Each row was made from one walk, in order. Every step used is in the known rows, and no mark comes twice. Write each row's walk.
Known rows:
V -> T -> E -> W -> P -> D: [ 19   3   2  -8   6 -24  10  -9  11   6 -18 -13   7  -4   5   0   3  20
  11  -3  -2   1  -7]
V -> T -> E -> W -> P: [  2   4  -1 -17  15 -15  -4  -3  19   6  -7 -10  10  -7 -16  -6  22  11
  24  -2 -10 -16 -19]
F -> E -> T -> V: [-15   3   9 -17  13  40  -8   1  -7   2   0  10  12  10   7   2 -11   8
  16   8  11 -22   5]
V -> T: [ -7  -5  -4 -13   2 -30   5  -3  13  -3 -27   4   4  18  19   3  -7 -19
  -1  -3  -1 -16   6]
M -> W -> P -> T: [ 18 -15  -3   4   6  11   1 -15  -2   1  26  -1   4 -23 -10  -2 -30 -37
  -2  -4  -6   9  -1]
P -> D: [ 22   0   3   5  -3 -19  11  -2  -1   5   2 -10   1   8  31   1 -18  -5
  -4   1  11  17   7]
T -> P -> W -> E -> F: [-10  -6   1   4  -5  37   1  13  -2  10  10 -18 -20 -14 -19  -2  26  17
   0   9  -5 -10   7]
V -> T -> E: [-15  10  -7 -17   7 -31   2   1  24   1 -33  -4  -2  11   4  10   7 -18
  17 -10  -2 -15  -3]
F -> E -> T: [ -5 -10   8  -5   5  25 -20   7 -12   8   6   1  20   7   6 -14   2  28
  -9  17   7   4   4]
M -> W -> E -> T -> P -> D -> Y: [ 14   0   2  19  -1  -9   4 -13 -17   1 -24  14  10  -1   4   0 -22  17
 -10   1  -4  26   4]
M -> W -> E: [  8 -21  -6  -4  -6  41 -21   1  -9  18   9 -19  23 -20  -9   0  14 -21
   0   7  -8  -9 -11]
Y -> D -> P -> W: [ -3   4  -2  11 -22 -31   6   5 -11 -19  21  11 -17   6   6   4 -29 -19
  -8  -1  -2  -2   4]
D -> P -> T -> V: [-10  17  -1  -3   3   7  14  -3  10 -18  21  19 -10  15   4  13 -30 -27
   3 -12  11 -11  10]
Y -> D -> P: [  2   8  -8   8 -14 -49   5   4   3 -18  18  26  -2  22  17 -13 -20  16
  -8  -1   1  13  -9]
V -> T -> P -> W -> E: [ -7  -9  -3   9 -13  13   0   2   3  -1 -13 -15  -8 -15 -21  16   9 -28
 -19   4  -5 -18  11]
W -> P -> D -> Y: [ 21   0   3  12  -2 -33   7 -14 -12  -7  -8  17  -5  10  32  -7 -25   7
   2 -11   2  24  -7]
Y -> D -> P -> W -> E: [ -4 -10  -6  10 -27  12  -8   7 -12  -9  16   0  -7  -9  -9   6  11 -13
 -21   0  -2  -4  -4]
F -> E: [  2   0   5  -3   0  13 -17  12  12   8  18 -12  10  14  22  -5 -13  16
   4  19   8  -2   1]
P -> W -> E -> T -> V: [-18  -7   6 -13   2  55  -6  -3 -22   0  -3   7   3 -11 -14  13  10 -26
   4  -4   5 -28   6]
M -> W -> P: [ 22 -22  -4  -4   3   3 -12 -11 -11  10  18 -12  16 -20  -2 -18 -19 -17
  20   2 -11 -10 -17]
T -> E -> W -> P -> D -> Y: [ 14  14   4   5   5 -29   6  -9   0  -2 -14   9   0   7  15  -2  -6  21
  15 -10  -3  22 -13]
P -> D -> Y: [ 13   9   3  11  -3 -33   9  -7  -7  -5 -12  17  -4  20  38   1 -26   1
   0  -8   5  26   1]
Y -> D -> P -> W -> E -> T: [ -9 -18   0   4 -15  22 -12   2 -31  -6   3  13   6 -12 -19  -4  20   4
 -30   2  -2   4   0]

Which walk is each row?
[  1   4   2  13  13 -18   5  -2   2   1  -4   4   7   1 -14 -10 -11   8
  -8  11   3   8  14]  E -> T -> P
[ 10   5   3  21  -1 -19   8 -10 -11  -4 -24  19   2   7  10   0 -12  22
 -17  -2   3  30   6]  W -> E -> T -> P -> D -> Y
[ -8 -22   4  -1  -7  44 -17   3 -30   6   1  -4   9 -18 -19  -1  29 -15
 -24   3   1  -3   4]  P -> W -> E -> T
[-19  -4   3 -10  -5  44  -7   0 -23  -8   2  10   3  -1 -15   8   8 -12
  -2  -5   5 -27   5]  D -> P -> W -> E -> T -> V
[ -9  20  -9   4  -1 -31  10   1  22 -15   9  15 -13   5  -8   8 -12 -12
  -1 -13   3  19  -5]  Y -> D -> P -> T -> E
[ 32 -11   2   5  -2 -19   8 -11  -7   4   6  -9   0  -5  23  -9 -17   3
   0  -3   6  14  -3]  W -> P -> D
[ -3   1   0  10 -21 -15  -2   9 -12 -14  27  -6 -13   9   4   3 -21 -23
  -8  -3   1 -11   9]  D -> P -> W
[ -2   9  -4   7   8 -48  17  -4  26  -5 -27   3  -3  12   0   3 -23  -7
  -3   7  -3  -9  15]  V -> T -> P
[ -5 -21   2  -4   1  38 -19   2 -21   9  -1   0  19  -9 -11 -10  36   3
 -22   3   3   5  -4]  W -> E -> T
[ -8 -10  -1  -8   0  41  -8  14  -2  15  11 -12  -7  -4  -2 -13  43  27
   3   5  -1  -4  -5]  W -> E -> F
[  6   7   1 -11  15  -5  -8   1  15   8  13 -15   9 -11 -16 -11  23  11
  27   1  -8  -8 -22]  T -> E -> W -> P
[ 17   7   0  12   1 -48  27  -9  16  -2 -29  -4  -3  10  17   7 -33   6
 -10   5   5   9  20]  V -> T -> P -> D
[-11 -12   1  -5  -8  49  -7  14 -10  11  14 -17 -17 -12  -9  -3  36   9
   1   4  -4 -12   2]  P -> W -> E -> F
[ -8  28   3  -9  18   4   2   8  31   6  13 -13   7  -1 -20  12  20  -7
  15   2  -3   4  -3]  P -> T -> E -> W
[ -4 -12  -4   9 -25  23 -14  11 -14  -4  20 -14  -4  -6 -10   6  17 -18
 -22  -1   0 -11  -1]  D -> P -> W -> E
[ -3  -7  -1  14 -12  22  -4   6  -1   2   8 -20  -8 -20 -21  14  10 -28
 -15   6  -2  -9   7]  T -> P -> W -> E
[-13  23  -1 -21  16 -15  -1   8  31   8 -19 -13  13  10 -12   9  27   8
  24   2  -8 -17  -8]  V -> T -> E -> W
[-16  17  -7  -3   4  -8  13   9  15  -6  10  13 -26   5  -8  -7   8  30
  13  -6  -1  14  -4]  Y -> D -> P -> T -> E -> F
[ -9   5  -2  -8  13  15   5   4  13   4  10  -5 -23 -11 -14  -8  18  16
  20  -8  -1   5  -5]  W -> P -> T -> E -> F
[-21   8  -4 -20  11  -6   5   9  17   7 -23  -5 -16  10   1  -5  24  24
  26  -4  -4 -14  -3]  V -> T -> E -> F
[ 20   8   5   8   3 -28   6 -10  -6  -3  -6  13   2   9  23  -6 -13  21
   7  -6  -2  22  -9]  E -> W -> P -> D -> Y
[  9   3   5   1  11  19  -2  -2  17   0  32  -5   6 -11 -12  -1  -6   3
  -7   9   1  10  -1]  F -> E -> W -> P -> T
[-15  -6   3 -16   9  48  -7  -3 -15   3  -6  11  11  -3  -7   5  17 -12
   6  -3   7 -21   1]  W -> E -> T -> V
[ 10  15   1  16   0 -56  22 -13   7 -11 -37  22  -8  22  27   6 -38  10
  -4  -5   1  20  12]  V -> T -> P -> D -> Y
